(in the rows, 128 means zero)
Known rows, with every step that occurs:
sidil > sedo > teve > fiso > fuzo: [155 126 120 102 148  82 133 139 122 134 109 145 140 129 119 139 135 115
  96 133 117 167 118 130 126 136  92 121]
mori > sidil > ruzu > kanetu: [117 174 150 131 149 114 161  95 133 120 120 122 132 134  86 127 131 121
  96 152 142 135 142 140 120 123  95 121]
kanetu > ruzu: [142 136 137 115 133 177 129 131 121 125 128 119 133 121 138 129 128 132
 137 142 136 118 139 133 140 127 123 127]
mori > sidil > sedo: [139 142 143 111 123 107 155 118 132 136 116 138 133 121  87 141 133 120
 116 133 133 140 138 135 119 129 109 119]
fiso > fuzo > mori: [123 166 117 120 132  89 132 127 134 125 121 134 117 114 127 131 124 127
  53 124 129 140 140 119 127 133 122 135]
mori > sidil > ruzu > fuzo > fiso > teve: [131 186 129 134 158  61 195 115 142 117 118 127 135  60  88 123 145 105
  92 131 121 135 137 132 136 138 108 121]
ponipe > teve > sedo: [170 103 130 131 164 123 121 117 129 124 126 138 110 112 137 151 134 122
 120 133 115 148 127 133 127 126 113 131]
ponipe > teve > sedo > sidil > ruzu > fuzo: [176 130 140 141 171  67 161  97 135 124 112 135 102  87 108 149 144 126
  79 160 130 156 132 156 144 138  87 127]
sedo > sidil > ruzu: [132 153 144 140 150  77 157 118 122 134 113 124 119 116 103 134 134 128
  69 155 139 122 137 142 136 132 102 125]
sidil > sedo: [144 120 133 106 130 123 132 127 120 133 114 134 135 134 111 133 127 125
 141 141 137 146 130 133 123 127 118 122]
fiso > fuzo > mori > sidil: [115 189 130 124 126  76 157 118 145 129 123 136 116  97 101 140 130 125
  34 113 125 132 148 120 124 135 113 133]
fuzo > ruzu: [146 153 130 133 128  99 117 133 122 132 128 128 123 101 120 129 127 127
 110 139 135 128 148 129 122 131 117 128]
sedo > sidil > ruzu > fuzo > fiso: [111 163 119 137 144  68 173 125 122 122 107 122 126  81  81 126 141 125
  92 138 130 132 131 148 140 143 111 124]
kanetu > ruzu > fuzo > fiso > teve > sedo: [167 149 113 103 146 146 162 129 126 117 117 123 141  38 115 133 135 110
 140 131 115 157 132 130 140 138 123 129]
sedo > teve > fiso > fuzo: [139 133 117 121 145  90 130 141 129 130 122 139 135 121 137 134 137 119
  84 123 108 146 115 124 131 136 101 127]
mori > sidil: [119 149 141 132 124 118 152 120 140 131 126 132 127 114 103 135 136 124
 101 120 123 120 137 129 124 129 119 124]
fuzo > fiso: [106 136 109 127 133 121 135 145 115 122 124 125 136 106 110 126 132 120
 129 110 118 124 126 126 121 131 138 126]
sedo > sidil > ruzu > fuzo > fiso > teve: [130 177 128 137 157  58 191 116 131 123 108 127 131  57  89 124 144 113
  74 140 125 135 133 137 147 141 107 126]
sidil > sedo > teve: [153 114 135 103 141 122 126 128 128 139 109 140 131 111 114 134 127 121
 103 152 132 148 132 121 133 121  99 116]
teve > fiso > fuzo > ruzu: [148 164 114 129 133  66 124 147 118 129 128 131 131 116 130 133 134 121
 104 121 119 149 134 138 117 143 111 133]
ruzu > fuzo > mori > sidil: [120 166 121 123 104 117 172 112 148 129 118 135 112  95  85 128 132 130
  70 133 123 135 142 124 136 136 117 132]
ponipe > teve > sedo > sidil > ruzu: [174 130 145 142 186  65 146 109 122 129 114 135 100 101 111 155 141 123
  59 159 127 143 135 148 135 130  87 129]
sedo > teve > ponipe: [126 136 123 122 143  70 125 121 133 141 128 137 128 115 166 131 130 127
  92 133 118 139 125 122 130 124 101 120]
mori > sidil > ruzu: [129 168 146 137 150  79 158 117 134 128 120 124 121 123 102 133 136 119
  89 145 132 124 141 142 128 128 103 122]
mori > fuzo > fiso > teve: [122 152 106 123 162 100 155 134 132 118 137 125 125  91 134 126 138 100
 124 112 111 132 134 117 129 134 123 125]
ponipe > teve > fiso > fuzo > mori > sidil: [137 164 126 133 152  85 164 128 135 122 124 146 111 122 107 145 146 120
  32 114 105 129 133 124 129 137 100 137]
ponipe > teve: [145 109 140 138 157 131 124 120 131 119 135 136 118 134 139 136 138 128
 120 129 126 116 130 126 136 125 117 128]
teve > sedo > sidil: [147 128 129 127 130 100 145 123 125 139 114 134 117  91  98 151 130 127
  85 133 121 148 129 139 124 134 115 131]
ruzu > fuzo > fiso > teve > ponipe > sonovil: [129 158 124 144 138  43 162  97 143 119 127 135 135  83 182 125 139 105
 136 113 108 146 126 119 130 135 132 131]
sidil > sedo > teve > ponipe: [145 131 126 101 144  61 129 123 126 145 114 143 134 120 149 137 128 122
 110 144 127 157 127 128 128 123  91 114]

Rows:
[138 163 115 124 139  94 154 120 131 122 112 124 106 115 111 116 126 128
  83 163 138 146 139 136 144 133 111 131]
sidil > ruzu > fuzo > mori
[101 137  94 124 149 109 138 139 123 117 138 121 122 115 124 127 136 112
 145 105 113 131 135 133 123 136 128 123]
mori > fuzo > fiso
[129 184 135 130 141  80 169 125 130 132 114 127 104 113  86 130 129 121
  33 155 131 124 151 131 129 126 102 129]
fuzo > mori > sidil > ruzu
[145 153 117 105 116 181 149 126 130 122 120 122 117 105 120 120 125 137
 107 150 135 129 147 127 153 133 121 134]
kanetu > ruzu > fuzo > mori
[164 117 141 138 159 102 143 112 129 133 119 142 106  93 110 159 141 127
  74 135 118 137 131 136 133 131 103 131]
ponipe > teve > sedo > sidil
[158 165 116 124 139  67 174 112 128 134  98 130  95  79  80 139 128 129
  41 169 130 166 139 146 140 139  97 134]
teve > sedo > sidil > ruzu > fuzo > mori
[141 173 134 101 140  71 156 119 144 139 101 148 120  86  86 147 130 117
   4 137 130 152 151 113 127 129  83 121]
fiso > fuzo > mori > sidil > sedo > teve
[133 161 132 128 127 136 118 112 121 125 129 126 133 115 104 122 122 129
 118 146 146 138 150 127 115 124 109 128]
fuzo > ruzu > kanetu
[118 164 127 125 118 116 161 128 136 136 119 135 111 105  85 133 128 125
  51 129 122 120 146 118 128 127 117 132]
fuzo > mori > sidil
[136 173 129 112 107 165 174 119 140 126 118 126 118  90  96 128 132 133
  81 144 131 124 153 129 150 134 113 130]
kanetu > ruzu > fuzo > mori > sidil
[145 126 124 135 163  94 131 131 128 115 133 140 126 149 152 140 145 121
 115 113 112 137 115 135 129 138 110 133]
ponipe > teve > fiso > fuzo
[134 176 112 107 145 104 168 125 129 122 129 124 149  69 160 121 139 118
 143 120 117 137 129 129 143 138 120 124]
kanetu > ruzu > fuzo > fiso > teve > ponipe
[143 165 121 122 147 101 120 126 124 126 122 136 138 106 112 126 131 119
  74 140 126 157 138 125 118 132  81 127]
sedo > teve > fiso > fuzo > ruzu > kanetu
[154 145 108  92 143  84 142 147 119 138 100 147 124 119 104 136 128 117
  46 145 116 166 128 120 130 132  90 129]
sidil > sedo > teve > fiso > fuzo > mori
[131 182 135 126 140  96 113 106 132 118 133 127 139 106 123 128 123 126
 101 129 148 148 151 130 110 132 103 128]
fiso > fuzo > ruzu > kanetu
[161 139 150 136 187 103 149  88 121 122 114 133 110 113  94 149 137 123
  66 166 136 150 136 148 128 123  77 128]
ponipe > teve > sedo > sidil > ruzu > kanetu
[174 152 121 106 148  55 123 145 117 137 108 144 134  96 112 139 134 114
  79 145 123 166 139 129 120 138  80 122]
sidil > sedo > teve > fiso > fuzo > ruzu
[128 141 113 124 134  90 136 139 124 124 126 132 136 144 137 133 136 122
 124 110 112 146 114 137 122 142 122 133]
teve > fiso > fuzo
[136 131 142 147 148  60 121 102 139 135 127 139 118 122 200 136 131 116
  98 136 116 137 134 116 129 120 105 125]
sedo > teve > ponipe > sonovil
[154 126 145 124 144  53 124  99 136 140 113 144 125 129 185 142 129 113
 114 149 124 153 135 121 125 120  98 119]
sidil > sedo > teve > ponipe > sonovil
[166 143 138 128 141  89 165 113 134 141 114 139 119  64 105 149 133 116
  61 137 117 150 129 124 131 133 109 134]
fiso > teve > sedo > sidil
[135 172 119 123 135  99 125 124 118 120 129 130 142 127 114 125 129 122
 116 128 130 156 135 137 110 138 102 132]
teve > fiso > fuzo > ruzu > kanetu
[159 147 127 132 144  68 164 104 131 130 107 127 110  88  98 141 135 127
  89 155 131 167 130 158 136 141  98 127]
teve > sedo > sidil > ruzu > fuzo
[140 160 124 104 107 113 178 112 140 134 104 141 118  96  66 132 131 127
  86 144 132 153 145 131 134 135 108 125]
ruzu > fuzo > mori > sidil > sedo
[112 212 138 123 155  75 164  94 139 118 115 127 122 122  85 130 126 119
  24 145 143 147 153 132 119 128  88 129]
fiso > fuzo > mori > sidil > ruzu > kanetu
[165 146 127 140 164  66 120 135 122 120 133 139 123 118 143 140 144 122
  93 123 118 137 136 136 124 141  99 133]
ponipe > teve > fiso > fuzo > ruzu
[175 133 129 120 147 107 143 120 135 133 122 135 125  82 129 141 127 111
 109 134 117 159 125 121 125 128 120 133]
fiso > teve > sedo
[139 145 126 131 146  89 146 110 135 119 121 121 123 122 124 118 133 127
 133 154 139 145 129 148 140 135 113 124]
sidil > ruzu > fuzo
[135 153 104 116 139  92 139 148 126 132 112 141 117 113 121 131 131 120
  34 133 108 148 127 114 133 134 100 135]
sedo > teve > fiso > fuzo > mori
[125 158 130 146 154  40 152 111 131 125 127 135 135  92 186 133 135 100
 119 112 107 132 129 111 119 128 131 132]
fuzo > fiso > teve > ponipe > sonovil
[142 155 114 131 141  92 120 128 131 126 144 122 109 112 138 129 130 119
 122 136 131 136 158 134 123 136 107 124]
mori > fuzo > ruzu
